Every row comes from one small tree of marks. The marks that hang from a mark follow it in brackets, in alphabetical order. Every link used is in the known rows. Which tree was each row made from?
In the rows, zero is written as 128.
Known rows:
zenar{nuneka{geve{fimu}}}: 152 122 140 135 141 126 139 133 149 132 142 127 143 103 117 129 121 126 127 155 121 137 128 121 144 136 133 113 133 165 118 109 130 126 141 107 154 159 134 127 136 124
lukil{desar{geve zomo}}: 145 128 140 134 125 114 114 126 119 126 116 121 126 108 133 135 115 122 127 119 130 124 108 134 149 136 123 102 125 107 110 134 129 149 131 167 98 144 98 128 127 130
geve{desar fimu nuneka}: 145 127 130 130 118 133 143 135 127 114 125 131 140 141 119 132 124 121 135 116 124 141 123 135 128 139 136 109 130 140 110 117 132 127 136 118 139 145 116 133 128 127
nuneka{geve{desar}}: 149 129 134 133 156 113 140 130 129 123 121 126 135 149 111 141 119 133 142 129 139 133 121 118 142 138 125 126 129 125 122 106 137 131 143 107 136 151 131 121 127 139
desar{geve}: 141 130 141 140 111 116 121 130 121 125 127 124 129 123 124 138 116 121 136 131 132 136 127 125 157 141 126 116 124 119 113 128 132 132 133 146 112 129 112 129 126 132
nuneka{geve{fimu}}: 148 123 140 134 133 125 140 135 127 122 141 125 146 120 121 131 118 126 132 150 123 136 136 129 138 140 136 120 126 143 115 110 130 119 140 117 146 157 117 130 134 133
fimu{tesof{lukil niri}}: 128 132 142 119 146 111 131 128 159 116 143 119 133 126 121 117 118 127 140 130 131 134 156 134 147 140 106 129 111 154 128 115 127 107 128 144 118 101 131 134 136 121
nuneka{geve{desar{zomo} fimu}}: 152 125 132 129 149 119 145 134 133 123 129 126 145 130 117 134 125 126 131 118 133 128 117 126 125 131 137 117 130 120 113 107 133 144 144 116 136 159 118 125 127 133
lukil{tesof}: 136 127 135 139 116 119 129 130 129 128 146 123 129 142 116 136 123 129 140 141 119 131 140 124 146 145 117 117 126 118 119 120 132 112 128 109 133 130 117 129 128 138
zenar{nuneka tesof{lukil}}: 141 127 146 130 143 108 126 127 172 123 147 124 126 116 121 118 123 132 145 155 131 137 147 131 157 135 107 121 121 187 131 117 129 125 127 128 138 129 153 126 135 117
desar{geve{nuneka}}: 141 129 136 138 115 131 126 136 127 123 131 129 134 116 129 137 119 118 132 118 125 144 126 129 155 139 132 109 126 138 108 130 133 136 136 145 119 137 110 134 128 126
zenar{nuneka}: 144 128 139 139 130 114 132 130 150 129 135 122 127 111 115 133 120 124 130 147 125 132 123 124 151 138 122 112 129 163 122 122 128 140 131 124 133 144 132 121 132 128
lukil{desar{geve{nuneka} zomo}}: 144 126 137 132 125 131 118 133 124 123 117 126 131 110 137 133 119 119 124 105 121 131 107 136 150 134 129 98 127 121 103 137 130 153 134 162 104 154 98 134 128 123
verapop{geve{fimu nuneka}}: 146 123 133 131 106 144 143 136 137 117 150 128 149 106 128 131 121 123 127 138 112 145 131 146 127 144 139 105 122 139 125 123 131 129 131 128 147 142 116 139 135 125
desar{geve{fimu} lukil{tesof} zomo}: 135 122 124 139 80 125 124 132 112 125 149 125 133 121 120 136 133 126 137 121 118 124 112 130 133 145 133 98 133 73 107 126 142 119 136 129 115 120 105 126 120 128
zenar{nuneka tesof{niri}}: 136 126 140 126 144 121 133 130 176 130 136 122 130 108 116 119 125 128 143 133 130 133 136 123 156 137 112 112 124 172 122 119 132 134 129 127 139 117 149 124 133 114
verapop{geve{desar fimu} zurumes{niri}}: 140 125 126 140 104 126 152 126 153 111 121 117 134 115 115 150 119 129 144 125 129 152 124 146 125 132 129 126 126 91 141 104 118 124 133 113 142 110 127 138 134 134
desar{geve{nuneka} lukil}: 136 128 127 140 95 130 127 135 111 120 133 127 132 120 123 137 124 126 138 117 124 133 108 130 145 145 135 108 131 108 108 130 142 135 141 136 117 138 112 128 125 124
lukil{desar}: 141 127 144 132 136 117 123 124 118 119 116 120 127 119 125 132 111 126 133 144 124 124 119 137 144 144 120 112 124 129 120 124 126 127 128 142 120 155 105 131 132 133
zurumes{lukil{desar{zomo} tesof} niri}: 133 125 132 138 132 114 119 126 142 125 111 117 124 126 121 135 123 122 129 87 108 121 108 129 138 131 113 118 134 73 115 121 109 96 126 126 116 134 106 137 132 132
nuneka{geve}: 146 127 138 136 149 118 135 133 129 126 141 123 140 124 119 136 116 129 134 144 128 133 129 121 148 140 127 126 124 134 122 113 132 134 139 114 136 156 124 125 132 137
zenar{nuneka{geve}}: 151 124 137 139 156 119 136 132 149 133 137 126 134 108 114 135 119 130 131 151 127 137 128 116 153 135 123 118 132 157 121 112 131 133 141 112 149 160 139 121 135 128
geve{desar{zomo} fimu nuneka}: 146 126 129 127 120 130 143 137 138 115 131 127 142 130 121 132 129 118 129 102 123 136 110 138 124 133 139 104 129 136 108 120 133 151 138 129 130 150 109 132 126 125
verapop{geve zurumes{lukil}}: 139 123 137 144 118 115 138 124 148 116 129 119 129 108 113 144 112 126 128 144 131 146 120 144 129 136 122 126 130 96 150 112 118 120 126 123 138 109 134 131 136 134
geve{desar nuneka}: 143 130 131 132 128 125 139 132 132 117 126 128 133 146 117 138 123 125 139 111 129 138 119 132 136 139 128 113 129 138 115 121 135 138 139 118 135 143 121 130 127 130
desar{lukil{tesof}}: 131 125 125 141 99 117 130 127 116 124 150 122 127 140 109 140 129 134 143 136 120 122 117 126 136 150 120 111 131 91 123 119 141 112 134 101 127 134 119 123 126 134
lukil{desar tesof}: 136 127 136 136 133 122 122 124 119 125 133 122 124 141 123 135 118 129 138 142 118 126 131 131 145 147 112 108 130 105 119 124 129 110 128 119 128 143 108 133 130 137
geve{desar fimu}: 145 128 137 132 114 118 139 129 126 117 124 126 134 140 114 134 122 123 137 126 132 132 125 134 129 141 131 114 129 132 117 113 132 124 134 118 134 137 115 128 128 132
lukil{desar{geve zomo} tesof{niri}}: 133 127 128 130 139 126 115 128 128 130 122 120 126 127 129 130 123 122 135 104 126 124 123 124 154 136 110 100 127 72 104 130 132 120 126 148 95 116 105 134 124 130
tesof{lukil{desar} niri}: 131 131 138 123 154 111 120 120 135 114 121 118 128 134 125 118 112 124 140 135 130 122 131 137 153 138 103 120 112 114 117 119 126 111 123 147 101 126 114 136 133 128
zenar{tesof}: 139 127 145 131 126 114 132 130 144 122 139 122 134 121 120 126 121 128 143 145 127 132 138 133 143 144 120 119 121 170 125 121 131 134 130 129 138 129 131 125 132 128
fimu{tesof{lukil{desar}}}: 137 130 149 123 142 110 122 123 134 114 132 120 124 125 131 121 113 133 136 150 126 132 147 144 143 145 105 122 117 154 129 123 123 108 127 153 122 130 120 138 137 123
desar{geve zomo}: 143 130 137 137 113 115 122 131 125 126 130 121 130 111 126 138 120 118 128 116 132 132 118 128 150 133 130 110 123 113 112 131 132 153 133 153 100 129 108 124 125 131

Which tree is each row?
149 126 134 131 145 121 145 132 128 121 125 130 141 142 114 134 120 129 138 133 133 135 125 125 132 139 134 120 131 126 115 104 135 121 145 107 147 153 123 126 129 135 => nuneka{geve{desar fimu}}
125 125 122 134 112 121 130 128 125 124 143 120 131 145 109 131 130 131 150 123 121 119 125 123 141 150 116 113 130 77 118 116 141 106 132 107 120 112 122 125 125 132 => desar{lukil{tesof{niri}}}
137 123 141 130 110 121 145 126 162 109 158 121 135 100 124 134 116 134 134 172 127 157 161 158 122 140 118 125 115 149 151 109 121 111 127 135 150 96 136 144 141 123 => verapop{geve{fimu{tesof{lukil}}} zurumes}
133 130 137 121 158 108 120 123 142 115 124 115 131 122 129 118 117 123 133 121 129 115 122 141 146 129 106 114 109 110 115 121 126 132 124 155 94 129 108 134 131 125 => tesof{lukil{desar{zomo}} niri}
143 124 135 131 111 126 155 127 150 114 133 123 133 113 116 146 120 135 138 151 133 158 141 151 114 143 126 120 130 137 151 107 127 128 134 125 155 99 139 138 134 128 => verapop{geve{desar fimu{tesof}} zurumes}
139 131 144 123 135 110 114 124 135 122 130 121 121 112 139 124 116 130 129 125 131 131 137 141 147 137 111 113 118 136 119 129 125 133 128 174 100 122 113 135 130 121 => fimu{tesof{lukil{desar{geve zomo}}}}
136 124 139 136 132 116 117 123 124 125 113 123 123 141 118 130 118 126 133 130 115 125 120 128 140 145 111 113 136 97 122 122 121 83 124 117 129 138 114 133 130 136 => zurumes{lukil{desar tesof}}
139 128 140 129 116 133 113 129 124 115 125 133 136 124 142 120 115 120 130 130 122 141 132 146 150 139 126 104 121 128 102 129 126 108 130 161 116 139 102 145 131 120 => tesof{lukil{desar{geve{fimu nuneka}}}}
146 123 146 126 141 127 144 137 138 123 146 127 145 107 122 127 120 130 131 151 121 141 149 130 132 144 132 124 126 173 123 110 129 112 142 122 155 142 127 135 138 123 => nuneka{geve{fimu{tesof}}}
142 124 129 141 111 137 148 132 146 115 147 120 136 104 122 146 116 128 132 149 124 155 129 148 133 138 129 117 125 126 143 119 128 147 133 125 144 126 127 137 135 129 => verapop{geve{nuneka} zurumes}
144 127 126 138 121 133 151 129 145 113 131 124 132 129 116 151 119 132 137 129 132 156 125 143 127 138 126 116 130 111 141 113 132 149 137 113 144 124 136 134 131 133 => verapop{geve{desar nuneka} zurumes}
131 130 140 114 161 109 125 123 153 117 131 116 129 114 129 115 118 128 131 122 127 123 137 140 140 135 104 117 113 141 123 121 123 124 127 161 104 114 118 138 135 117 => fimu{tesof{lukil{desar{zomo}} niri}}
134 124 121 137 101 113 131 130 118 125 152 118 130 129 113 139 132 133 140 122 119 117 111 127 131 144 124 108 130 92 119 124 140 135 137 108 115 132 115 120 123 135 => desar{lukil{tesof} zomo}
138 131 145 124 134 128 117 128 133 117 125 131 127 122 141 123 114 130 136 128 121 145 142 140 153 142 112 113 121 154 116 131 126 110 132 166 118 127 117 145 133 114 => fimu{tesof{lukil{desar{geve{nuneka}}}}}
141 123 125 134 84 134 129 140 115 118 141 127 141 103 128 132 130 119 129 103 117 131 101 138 132 139 148 98 130 112 101 128 140 145 140 145 114 139 102 129 125 117 => desar{geve{fimu nuneka} lukil zomo}
130 133 144 120 146 116 114 123 138 120 117 122 123 127 134 118 113 129 141 130 134 135 145 136 158 142 101 119 115 127 118 123 126 102 125 171 103 99 121 141 131 118 => fimu{tesof{lukil{desar{geve}} niri}}
138 124 140 121 150 131 145 138 148 123 136 125 150 113 124 120 121 126 132 136 120 142 152 127 136 141 128 121 125 154 117 107 129 105 139 127 150 122 130 137 138 120 => nuneka{geve{fimu{tesof{niri}}}}
140 125 138 123 183 115 129 131 183 128 147 125 138 122 119 112 124 134 144 146 136 136 150 120 163 132 104 128 119 163 125 105 132 116 136 116 142 126 163 125 136 114 => zenar{nuneka{geve} tesof{lukil niri}}
136 127 118 136 111 109 134 127 121 123 142 120 125 151 106 144 135 135 148 107 131 118 104 125 125 143 122 110 134 77 120 119 143 136 138 101 115 130 121 116 118 137 => geve{desar{lukil{tesof} zomo}}
144 122 138 122 161 132 145 137 173 131 141 127 144 94 119 119 123 129 129 139 123 144 148 123 144 138 124 116 131 175 121 106 128 115 141 116 158 129 147 135 138 111 => zenar{nuneka{geve{fimu{tesof{niri}}}}}
140 131 142 122 126 110 137 126 146 112 137 128 131 144 120 124 122 129 141 139 132 142 149 143 128 143 118 122 120 157 127 110 127 103 131 133 135 113 131 134 130 122 => geve{desar fimu{tesof{lukil}}}
140 130 121 133 119 105 136 126 118 117 129 120 125 135 108 141 130 131 141 108 135 115 93 131 123 141 130 110 131 96 122 117 141 158 140 123 107 139 118 117 122 132 => geve{desar{lukil zomo}}
140 127 119 137 135 116 140 129 113 126 136 127 132 166 102 146 130 143 155 133 134 126 114 115 134 148 120 120 138 74 121 103 147 113 149 77 140 143 136 118 123 142 => nuneka{geve{desar{lukil{tesof}}}}
136 126 127 145 111 121 146 128 153 115 132 112 130 103 118 153 115 130 140 134 125 149 128 144 139 132 122 132 121 99 143 113 116 133 129 120 135 114 124 137 138 136 => verapop{geve zurumes{niri}}
131 121 136 148 112 116 133 126 143 121 132 119 123 140 109 143 119 124 134 134 123 142 133 128 134 136 113 122 134 93 135 112 117 90 126 102 139 106 129 132 131 137 => verapop{zurumes{lukil{tesof}}}
138 129 120 135 114 122 141 131 119 114 130 127 132 144 111 139 128 132 146 109 129 129 99 131 130 146 133 112 134 107 119 118 143 137 144 111 127 147 122 123 125 130 => geve{desar{lukil} nuneka}
145 124 130 139 110 126 150 124 141 113 130 123 132 121 114 147 118 129 139 152 136 151 129 149 119 139 129 114 130 107 142 107 129 133 132 114 140 115 129 132 131 136 => verapop{geve{desar fimu} zurumes}
140 130 139 120 128 127 140 134 147 110 137 133 136 144 122 121 125 129 138 118 124 149 146 143 127 141 123 118 124 169 119 114 129 106 136 129 143 121 128 142 131 116 => geve{desar fimu{tesof{lukil}} nuneka}
129 126 130 144 118 116 127 128 145 125 121 121 130 142 115 139 123 123 136 95 113 133 128 122 143 136 116 132 133 86 121 115 111 78 126 102 130 118 122 133 132 136 => zurumes{lukil{tesof} niri}
140 125 130 134 119 136 117 134 120 129 131 127 129 126 135 135 125 123 129 105 115 132 120 129 149 137 121 95 133 99 102 136 132 132 133 141 113 142 100 137 125 127 => lukil{desar{geve{nuneka} zomo} tesof}
130 126 133 143 121 122 108 124 126 128 97 123 121 138 126 136 117 122 137 92 117 133 118 125 155 137 112 120 134 58 112 125 113 72 125 130 117 121 110 142 129 134 => zurumes{lukil{desar{geve} tesof} niri}
137 129 149 125 116 114 133 128 145 114 149 123 136 121 127 119 119 126 132 149 122 139 157 145 134 142 119 124 117 171 126 116 124 102 128 139 135 117 122 139 135 120 => geve{fimu{tesof{lukil}}}
